Known rows, with every step that occurs:
M -> B -> U -> F: [-17  14  48  -5   2  -9 -15 -20  25  39  21 -13  31  13  12  16  -6   9
  -3 -12   5  25  -8   2   3   1 -18 -10 -20  -4  12 -30 -44   9  -1   4
 -11  -9  37 -39   3 -13 -18  29 -10  -2   7  34   5  -5  -8 -14 -24   1
  12   8  16]
Z -> V: [  0   7   2   8   8   3  -2   6 -18 -10   1   3  12  -8  -3  -4 -12   2
  -3   5   2  10   7  -1   5 -13   2   2 -17 -16   6   3  -1 -15   3   2
   7   4  11   0   8  -2  -2  -5 -15  -9  -8   4  -1  -5   4 -12 -10 -10
   9  -8   9]
M -> V -> U: [-13   3   2  -5  15  -3   5  11  19  21  24 -11  -4 -13  17  14  -9  -1
  17  -9  17  -3  26   9  -3   2  -1  19  -2  -4   6  -2 -22   1  10  -4
   2  18  17   9  -8   1   0  -8   6 -21   3   3   8   2   4 -13 -25  10
  27   0  23]
U -> F -> M -> Q -> Z -> V: [ 14   5  32   9 -17 -24  30  -5  28   6   2  -2  27  22  10  14 -49  -2
   0  12  -1  23  -8 -18  17 -14  -2 -22   1 -16  -2 -25 -22 -16 -25  30
 -26   7  78 -30  23  -5 -12  19 -35 -48 -10  13  17   7 -16 -42 -16   6
  31 -24  31]
F -> M: [  2  -8   3   7 -10 -11  10 -17  25   7   2   6  -9   7   1   4 -23   8
  10   0  -6   3   6  -6   8   0  -1 -18   9   0  -8 -14 -16   5  -6  31
  -2   7  24  -4  -8 -10  13  11  -1  -7 -13  -1   7   6   0 -16  10  14
  11 -16   7]
Z -> F: [  4   4  13  -8   8   1   1  11   3  -7  -1   5  18  -7  -1 -11  -2  -7
  -2  -1  -9   7   2  -4   2 -13   9  -2 -17 -11  10   5   0  -6  10  -6
   2  12  13 -12  16   1  -8   0 -15 -11 -14   0   2  -1  -6  -7 -11  -1
  -8  -7   9]
V -> U -> F -> M -> G -> Z -> B: [-17 -11  20  -8  10 -25  30   9  61  33  18 -17  20   4  11  12 -41   3
  -2 -12   1   7   9  -5 -13  -9   0 -12  -3   3  10 -20 -39   0 -15  24
 -30  15  55 -14  13  -4 -15  25 -12 -27  -7   9  15  20 -17 -43 -23  21
  29 -17  32]
B -> U: [-14   8  23  -2  -1   0 -12 -13  -4  21  12 -11   8   9   6   0  15  13
   4  -9   1  16  -7   7   5  -1 -12   0  -8   2   8 -21 -22   6  -2  -4
 -12 -16   5 -15  11  -8  -4  15  -7  15  -1  21  -9  -7   5  -7  -9  -4
   8   2   4]
V -> U: [-15  -6  -5  -9   9   1   9  13  22  17  17 -12  -7  -9   9  15  -2  -1
  12  -9   7  -6  18  11 -12  -2   6  21  10   6  14  -4 -12  -7   4 -12
 -11  11   1   8   9  12  -5  -9   4  -5   1  -3   0  -1  -2 -10 -21  15
  19  -5   2]
U -> F: [-14 -15  16 -10  -2  -1  -3   3  33  10  -4 -10   9 -10   2  13 -13  -2
   0  -8  -5 -11 -13   1   0  -4   4  -5  -8   0  25  -7  -5  -1  -8  12
  -1   5  18 -20   6  -4  -6   5  -6  -5  -6   2   7  13 -27 -19 -21  -4
   5   9  -2]
Z -> V -> U -> F -> M -> G: [-17 -11  10  -8   3   2  12  15  46  16  18 -18  12 -15  12  22 -44   8
   6 -13   9  -2  17   7   2 -15  14  -5 -13 -12  31 -14 -42 -11  -1  29
  -1  32  51 -10   5   0  -4  12 -14 -22 -13  12  16  14 -23 -47 -33  20
  42 -13  31]
Q -> Z -> V -> U -> F -> M -> G: [  6  -4  12   3  -1 -11  32  22  34  16  24 -12  19  10  12  13 -43   6
  -5  -6   6   7   9 -12  -6 -17   1  -6  -4 -13  10 -12 -32 -27 -12  24
 -27  20  62  -7  29  10 -12   9 -33 -38  -6  12  18  14 -10 -52 -22  23
  48 -34  42]
V -> Z -> B -> M -> F -> U: [  2  19  31 -11   2 -36  25  -4  18  24  17   9  37  -4  -1  -8  -8  -2
   5   2 -14  15  13 -15 -23 -10 -16 -18  -8 -18 -10 -15 -32   6  15  11
 -43   1  53 -44  29 -20   1  19 -32 -27 -22  14  26   6  33 -36 -18  11
  21 -23  22]
Z -> V -> U -> F: [-26  -8   8  -8  16   4   4  20  29  12  14 -15  12 -23   9  18 -24  -1
   9  -8   4  -6  11  10  -7 -20   9  14 -16 -12  39  -5 -15 -21  -1   1
  -4  19  27  -7  21   4 -10  -8 -14 -18 -13   2   5   5 -20 -37 -44   1
  29  -5   8]
Q -> U -> F -> M -> V: [ -6  -5  26   2  -8  -6   6   0  45  22  12 -11   1   3  14  25 -30   3
  20   5   8   3  -2 -11  18   6 -10 -15   1  -6   0 -21 -27  -2  -9  30
   2  20  44 -23   1 -12  -2  14 -12 -32 -20  18  11  19 -12 -44 -23   3
  25  -6  21]
Q -> U -> F: [ -9  -4  17  -5  -3   7   0  13  28  14   5 -15   7   3   6  17  -5  -3
   9   6   5  -1 -14  -6   3   2  -5   0   1   1  13 -10  -6 -10  -8   1
  -4   7  12 -19  18   1 -16   5 -13 -14 -12  16  -1  13 -15 -29 -25  -6
  10   3  -1]
M -> F: [  2   4  19 -13  -1   3  -5  12  27   3  -1   5  12  -3   9  -8  -2 -16
   3  -6   1   9   6  -9   7   9   0  -2  -2  -8   5  -2 -11   9   8   2
   5   8  12 -11  -6 -14   7  10  -7  -5 -15  10   7  16  -4  -5 -12  11
   5   6  14]
U -> F -> M -> V -> Z: [ -8 -10  21   0  -3 -32  22 -10  55  17  10 -10   8  -6  10   8 -38   0
  10  -4 -10  -9  -2 -13   0 -10  -3 -16  -3 -12   8 -17 -28  10 -16  44
 -10  20  68 -24   7 -15  19  16 -18 -30 -17  -2  27  25 -21 -43 -17  12
  29 -12  32]
V -> Z: [  6   7  -6   4   5 -26  24   3   1  -3   6  -7   8   3  -3 -15   2  -4
  -6   6 -14  -7  -1  -9 -19 -15   0   7   6  -8  -4   2  -1   3 -10  -3
 -23   1  17  -1  28   8  13  -1 -16  -8  -2  -7  11   6   3 -10   1   5
  10 -16  12]
B -> M -> V -> U: [-13   4  12   2   6 -21   8  -6  19  33  22  -3  -9   3  12  14 -10  -3
  20 -11  -3  10  23  13  -5   9 -12 -11  -5  -4 -11 -23 -32   3  19   8
 -10  20  22 -20  -5 -11   2   7   9 -26   1  14  15  -4  25 -11 -24   2
  22   0  22]
G -> U: [-34  -8  12   6  19   0   4   0   8   6  -6  -7  -4  -3  13   4  -2   8
  25  -1   5  24  -2   8  -1   0  -4   9   1   0   8   0   9  13  -4   2
  -3 -11 -17  13  22 -16 -15  -2   4   3 -14   0 -10   0  -3  -8  -4  -8
  -2  -1 -11]
Q -> Z -> B -> U -> F -> M: [  3   9  41   6  -7 -23  16 -13  18  33  19   0  32  29   1   1 -19  14
 -13  -3  -7  24 -12 -19  -5 -12 -23 -23  -7 -10  -2 -30 -31 -14 -17  16
 -45 -16  58 -38  38  -9 -18  26 -40 -21 -11  28   9   0   6 -45 -11   2
  27 -29  25]
U -> F -> M -> V: [-13 -15  25  -3  -7 -15   5 -12  55  19   3  -6   2  -9  12  19 -39   3
  14  -9  -1  -5   0  -6  15   1  -4 -22  -9  -6  12 -18 -28   8  -9  47
   8  19  53 -23 -13 -21  10  18  -5 -24 -15   4  19  20 -24 -34 -17   8
  22  -1  22]
B -> U -> F -> M: [-25 -13  42  -4 -12 -10  -5 -23  48  37  12 -14   9   6  10  16 -15  18
  11 -14  -8   7 -17   2  13  -5  -9 -19  -7   1  23 -37 -40   7 -15  32
 -15  -5  42 -36  10 -19   0  29 -12   4 -16  23   3  11 -20 -35 -20   4
  21  -2   7]
Q -> U: [  5   9   2   6  -3   6   2  10  -4   4   9  -6  -1  12   4   8   5   1
   8  11   9   7  -2  -6   4   5  -7   4   8  -1 -10  -4  -3 -10   0 -11
  -4   3  -5  -2  12   7 -10  -3  -8 -10  -8  14  -7   1   8 -12  -7  -3
   5  -5   1]
Q -> M -> G: [ 15   7   9   3 -20  -5  12  -4  -2   4   9   3  -4  32   8   3 -14   7
   0  -3  -1  20   7  -2  16  10  -7 -30  -2  -3 -20 -13 -26   1   7  12
  -4  13  14 -18  -4  -5 -10  27  -5 -18  10  31  10  11  21 -13  17  20
  11  -5  32]
G -> M -> B -> U -> F: [-25   0  49   7  14 -26  -2 -22  29  32  19  -5  27  21  19  10 -17   6
   5 -11  -3  49 -12   4  -1  -2 -15 -17 -19  -2  -1 -25 -32  15 -16   4
 -10 -13  26 -27  12 -29 -25  34  -6  -2  -4  25   5  -4  -7 -21 -14  -7
   4   2  14]

Rows:
[  8   6  28  -5 -14 -10   7  -2  23   8   6  16  -3  24  11  -4 -10 -12
  14  -2  -8  26   6 -13  17  11 -13 -26   4 -11 -13 -14 -17   0   8   4
  -4  11  18 -28   3 -19  -3  21 -13 -21 -13  28  12  20  17 -16  -1  19
  11  -3  24] : Q -> M -> F
[-17 -12  22 -12 -10 -14  24   1  67  29  15 -18   4   2  19  34 -36  -3
  21  -4   5   2  11   9   6  -6   9   0  15   6  23 -29 -35  -1 -13  16
 -22  20  55 -19   6   3  -9  14  -5 -33  -7   6  15   8 -25 -35 -33  27
  34  -6  16] : V -> U -> F -> M -> Q
[  2  19  45   1   0 -17   0 -23  24  25  21   6  29  15   8  -3 -19   9
   6  -4  -9  36   8  -8  11 -11  -8 -24 -20 -16  -3 -26 -45   6   9  16
  -7   8  54 -34   9 -14  -7  28 -19 -15 -17  25   8  -9   5 -23 -11  18
  10 -18  31] : Z -> F -> M -> B -> U
[-19  -2  23  -1  11 -10   9  -2  47  27  23  -7  19 -10  12  25 -46   5
  12  -7   6   9  21   3  -4 -16   2  -5 -14 -16  21 -19 -40 -14   0  20
  -4  23  58 -17   7  -5  -9   9 -14 -32 -13  11  14   1 -14 -44 -38  19
  39 -16  24] : Z -> V -> U -> F -> M -> B
[ -9  -1  40 -20  -9  -9   2  -4  36  29  11   8  11  -7  11  11  -8   2
  26  -9  -2  16   8  -5   2  14 -15 -24  -6  -4  -2 -21 -31  10  22  25
 -14   3  28 -39  -2 -34  -2  19  -8 -12 -22  14  16  12  20 -22 -20  12
  13  -3   7] : B -> M -> F -> U
[ -9  -1  32 -30  -3   9  -3  12  39  16   9   2  19 -23  16  12  -8   5
  22  -8  19   4  10 -11   6   7  -4   5  -4  -4  17  -1 -22   9  14  15
  -2  -1  22 -11  -5 -22  -6   5 -14  -7 -22   2   8  21  -4 -24 -22  20
  17  -2   5] : M -> F -> U
[-26   3  35   2   6 -15   6  -5  17  23  -1  -5  26   9   4   8 -18   4
  -1  -7  -8  30  -2  12  -4   2  -7 -35 -24  -7   1 -25 -32  14  14  18
 -16   6  27 -43  16 -24 -26  33  -4 -16  -9  33  11  -2  11 -25 -16 -11
   0   3  16] : Z -> B -> M -> G -> U -> F
[ -1   1  25  13  12 -33  41  16  18   7  15  -7  28  25  23  11 -40 -10
   5   7   5  47  -1  -3  -2 -17   1   6   1 -11  -3 -13  -7 -19 -31 -12
 -36  -1  44  -6  46  -3 -37  10 -30 -48  -5   9  12  -3 -10 -37 -24  -3
  27 -24  29] : G -> M -> Q -> Z -> V -> U -> F
[ -4 -17  18  -9 -18  -4   9  -2  54  13   1 -13   8   0   7  18 -36   7
  -1 -11  -1  -6  -6  -4  12   1   7 -27  -6   2  15 -20 -36  11  -8  47
   4  21  48 -22 -11  -9   4  30  -4 -12  -9  12  18  24 -28 -32  -7  21
  17  -1  22] : U -> F -> M -> G
[ 14   6  17   2   8 -22  34  15  29  19  27   5  11  12  14  -2 -30  -2
  10  -1  -1  16  18 -20  -3 -13  -5  -2   1 -17  -8  -5 -23 -18   0   9
 -25  21  58  -5  28   5  -8   0 -31 -46 -15   2  17   9   7 -38 -15  23
  32 -40  44] : Q -> Z -> F -> M -> V -> U
[-23 -16  12  -4   8  -4  11   8  48  18  16 -11   6 -18  10  23 -40   5
  16  -8   1  -3  14   5  -2 -19   9   0  -8 -12  33 -14 -25 -19  -5  23
  -6  23  46 -10  16  -3  -3   0 -17 -24 -21   2  11   9 -22 -47 -39  12
  38 -16  14] : Z -> V -> U -> F -> M
[  7  13  31  -6   2 -30  30  -2  12  13  25   9  14   4  15   0 -21  10
  27   3  -3  17  14 -18   3 -12 -16 -12 -11 -23  -9  -6 -25  -3  11  14
 -22  13  54 -27  30 -16  -8  10 -36 -46 -15  10  24  16  24 -46 -10  18
  28 -30  41] : Q -> M -> V -> Z -> F -> U
[ 34  33  14  15  -6 -17  29  10 -33 -13   4   3  32  33   7  -4 -20  -8
 -13  23  10  38   0 -15  12 -12  -6   3   3 -18 -23  -6  -5 -22 -13 -14
 -30  -9  45  -7  26   9 -20   3 -33 -43   9  15   5 -15  14 -12  -2  -5
  17 -24  33] : M -> Q -> Z -> V
[-13  16  30  -2   8 -30  12  -8  10  23  16 -14  40   4  -4 -10   3   4
 -15  -3 -17   7 -11  -6 -20 -24 -12  -1 -14 -14  18 -22 -28   1 -10  -3
 -41 -10  48 -38  44  -3  -4  20 -34  -8  -8  21  12   0   0 -33 -23  -6
  19 -14  21] : V -> Z -> B -> U -> F
[ -2  12  32  -5   8 -36  23  -5  14  20  21   3  22  -8   8  -2 -14   3
  21  -2 -13  12  13  -9 -11  -9 -15 -17 -20 -19 -10 -13 -31   5  19  22
 -25  14  55 -38  24 -21   2  12 -23 -36 -18   4  28   5  25 -33 -21   3
  19 -20  32] : B -> M -> V -> Z -> F -> U
[-17  -7  40 -10 -17  -4  -5 -15  46  34  13 -21  17   9  14  17 -18  19
   3 -18   0   8 -12   4  18  -1  -6 -24 -13   3  22 -38 -55  14  -9  38
  -8   4  48 -34   1 -16  -3  41 -10   4  -6  31   8  14 -20 -34 -15  13
  24   1  24] : B -> U -> F -> M -> G
[-11  -5   7   0   2 -15  15  -7  42  26  23  -4 -12  -5  18  18 -32   6
  25  -7   9   0  28   2   6   2  -2  -3   8  -3  -2 -16 -34   5   2  27
   0  25  40   4 -15  -8  12   6   4 -26  -9   1  14   8   1 -27 -14  25
  35 -15  28] : F -> M -> V -> U
[-33 -20  17  -2  23 -23  12   9  49  23  18 -10   1  -9  27  18 -30  -5
  24 -15   4  17  10  12  -4  -3   0   5  -9  -2  14  -7 -15   6 -12   7
   0  14  19   1  10 -20 -14   8   3 -23 -12  -1  13  13 -18 -31 -29  -2
  21   1  19] : G -> M -> V -> U -> F
[-17  -2  47   5   0 -22  10 -11  31  26  12 -18  29  16  15  -2 -33  18
  -4 -12  -3  28 -17 -10  14 -12 -15 -25 -24  -8   9 -34 -46   4 -24  42
 -20  -5  58 -30  15 -25  -7  41 -24  -7 -11  28   4  17 -17 -42 -16  -2
  28 -13  36] : B -> U -> F -> M -> G -> Z -> V
[ 23  23  42  -2 -14 -30  34  -2  -4  18  12   8  33  29  10   8 -17   1
  11  13  -5  39   1 -13   5  -3 -14 -24  -1  -9 -25 -25 -24 -12   9   4
 -48  -6  59 -44  33  -8 -31  18 -32 -47  -5  16  16 -11  28 -21 -12   5
  12 -26  25] : B -> M -> Q -> Z -> F -> U
[  1  14  21 -14  16 -21  21  12  13   6  20  -4  30 -24  11  -5 -13   5
  16   1   6   0  15 -15  -9 -18  -5  11 -17 -21   9   7 -19   5  10  12
 -13  13  52 -10  23  -8   0  -2 -30 -32 -17  -8  22  12   4 -34 -23   8
  23 -21  33] : M -> V -> Z -> F -> U
[-38  -7  35   8  21 -34  24 -10  48  23   2  -9  18  -9  16   7 -37   9
  23   1  -7  22   3  -6  -6 -16  -9 -10  -9 -18  12 -17 -21  19 -13  35
 -20   7  54 -19  33 -29  -4  17 -19 -31 -29   7  16  14 -10 -52 -22  -2
  23 -19  23] : G -> U -> F -> M -> V -> Z -> B
[ 10  12   4  -2  12 -24  25  13   5  -9   6  -3  24  -4  -5 -26   0 -10
  -6   5 -21   0   0 -14 -19 -25   7   5  -6 -18   6   7   0  -4   0 -10
 -21  12  30 -12  42   9   6   0 -30 -17 -15  -7  15   6  -1 -17  -8   4
   4 -22  22] : V -> Z -> F
[ 20  17  16  11 -24 -13  22  -9  13   7   7  -2   4  31  13  18 -26   1
  16  24  11  28   6  -9  26   6  -4 -14  24  -2 -25 -26 -26   0 -11  12
 -15   7  43 -13  -1   0  -7  20 -11 -36 -10  20   5  -4   9 -21   3  12
  18 -19  22] : F -> M -> Q -> U
[  6  17  19   6   8 -42  21  -6   4  11  13   3  15   7   1 -19  -9 -13
   5   1 -28  15   9  -8 -10  -9 -10 -24 -16 -23 -19 -12 -23   5  14  11
 -18  23  46 -39  21 -13  12  13 -17 -35 -11  11  26   0  25 -18 -13  -6
   8 -14  39] : B -> M -> V -> Z -> F
[ 37  29  22   3  -6 -20  30  13 -16  -9   3   4  36  34   7 -10 -11 -15
 -11  19   3  35  -2 -18  10 -12  -1  -1   3 -14 -18  -6  -5 -15  -8 -21
 -33  -2  46 -16  33  13 -26   8 -33 -45   3  13   8 -10   7  -7  -5   3
   5 -23  34] : M -> Q -> Z -> F
[ 10  11  25   6   3 -33  24   1   2  10   2   2  22  27   0 -24 -15  -8
 -11  -4 -19  31  -6 -11  -4   1 -10 -38 -21  -5 -30 -15 -22   5   5  16
 -22   8  26 -30  13 -15 -11  31  -7 -18  -1  17  14   7  18  -3   4  -6
 -10 -10  35] : B -> M -> G -> Z -> F
[ -8  -8  31  -2  -7 -16   5 -21  56  25   7  -2  15   5   8  20 -38   4
   4  -5  -4   6  -1  -8   5   1  -7 -27  -7  -3   5 -24 -35   6  -9  37
  -2  14  55 -31 -10 -14  -1  24  -7 -19  -8  11  17  10 -19 -29 -12  18
  16  -5  15] : U -> F -> M -> B
[ 30  25  23  15 -20 -35  31 -11 -17  12   6   7  15  50   5   1 -10 -12
  -5  15 -10  38  -4 -10   5   5 -17 -29  12  -4 -42 -28 -16  -7  -4  -2
 -44  -8  39 -35  20  -1 -14  20 -16 -38  12  23  14 -16  32  -1   4  -3
   7 -17  25] : B -> M -> Q -> Z
[-12  -2  14  -3  19 -15  23  25  24  11  12 -21  27   0  13  -3 -31   0
 -11 -10   9  10   1  -5  -8 -12   1   3 -20  -6  11  -3 -23  -7 -15  11
 -16  11  34   0  18  -1 -18  14 -14 -21   3   8   8  20 -18 -29 -25   1
  23  -8  35] : M -> G -> Z -> V -> U -> F
[  8   5   8   2 -14 -12   6  -6   0  12   6  -2   4  18   1   2  -6  -1
  -5  -8  -8  15   4   6   3  13  -5 -35  -9   1 -20 -21 -32  10  15  19
  -6  14  14 -28 -10  -9   1  27   7  -8   8  25  14  -2  22   0   6   4
   2   3  22] : B -> M -> G
[-41 -16  40   5  12 -15   9 -19  59  29   0  -7   8   2  19  24 -37  12
  28  -5   1  31  -3   1   5   1  -9 -15  -5  -2  12 -22 -23  19 -12  36
  -3   1  34 -15  13 -30 -16  20  -1 -15 -21   9   4   9 -19 -36 -16   8
  11  -6   4] : G -> U -> F -> M -> B
[-44 -28  29   2   9  -9  11 -10  59  20  -8 -10  -4  -7  17  20 -31  12
  33  -5  -5  17  -9   3   5  -1  -2 -12   1   1  23 -18  -7  15 -17  38
  -5   0  20  -7  22 -29 -10  14  -2  -7 -29   1   0  16 -30 -36 -16   2
   9  -5  -7] : G -> U -> F -> M
[ -6  19  56  11   1 -46  25 -25  17  31   7  -7  44  38   9  -7 -27   5
  -7   7  -5  48 -18 -16   9 -11 -24 -25  -9  -4 -15 -40 -33   6 -33  15
 -48 -24  68 -41  24 -24 -24  43 -26 -27  -6  27   5   1  -1 -30 -12 -11
  13 -17  30] : G -> Z -> B -> U -> F -> M -> Q
[ 10  12  32  13  17 -41  28 -13  23  11   5  12  28  24   5 -24 -33  -4
  -3   6 -13  39  -1 -31  -1 -11 -15 -26 -12 -13 -31  -8 -15   3 -14  18
 -21   1  48 -12  14 -16 -11  21 -18 -28 -15   1   9   7   3 -15   5   7
  -3 -29  33] : G -> Z -> F -> M -> B
[-27  -9  14 -15  14  -4   2  14  47  27  19 -19   4 -21  19  26 -20  -4
  17 -16  14 -10  15  10  -2   0   0  13  -9  -3  28  -9 -25   0   3   7
   1  23  32  -7  -2  -2  -5  -2   0 -25  -1   4  13  14 -19 -27 -42   8
  31   8  20] : M -> V -> U -> F
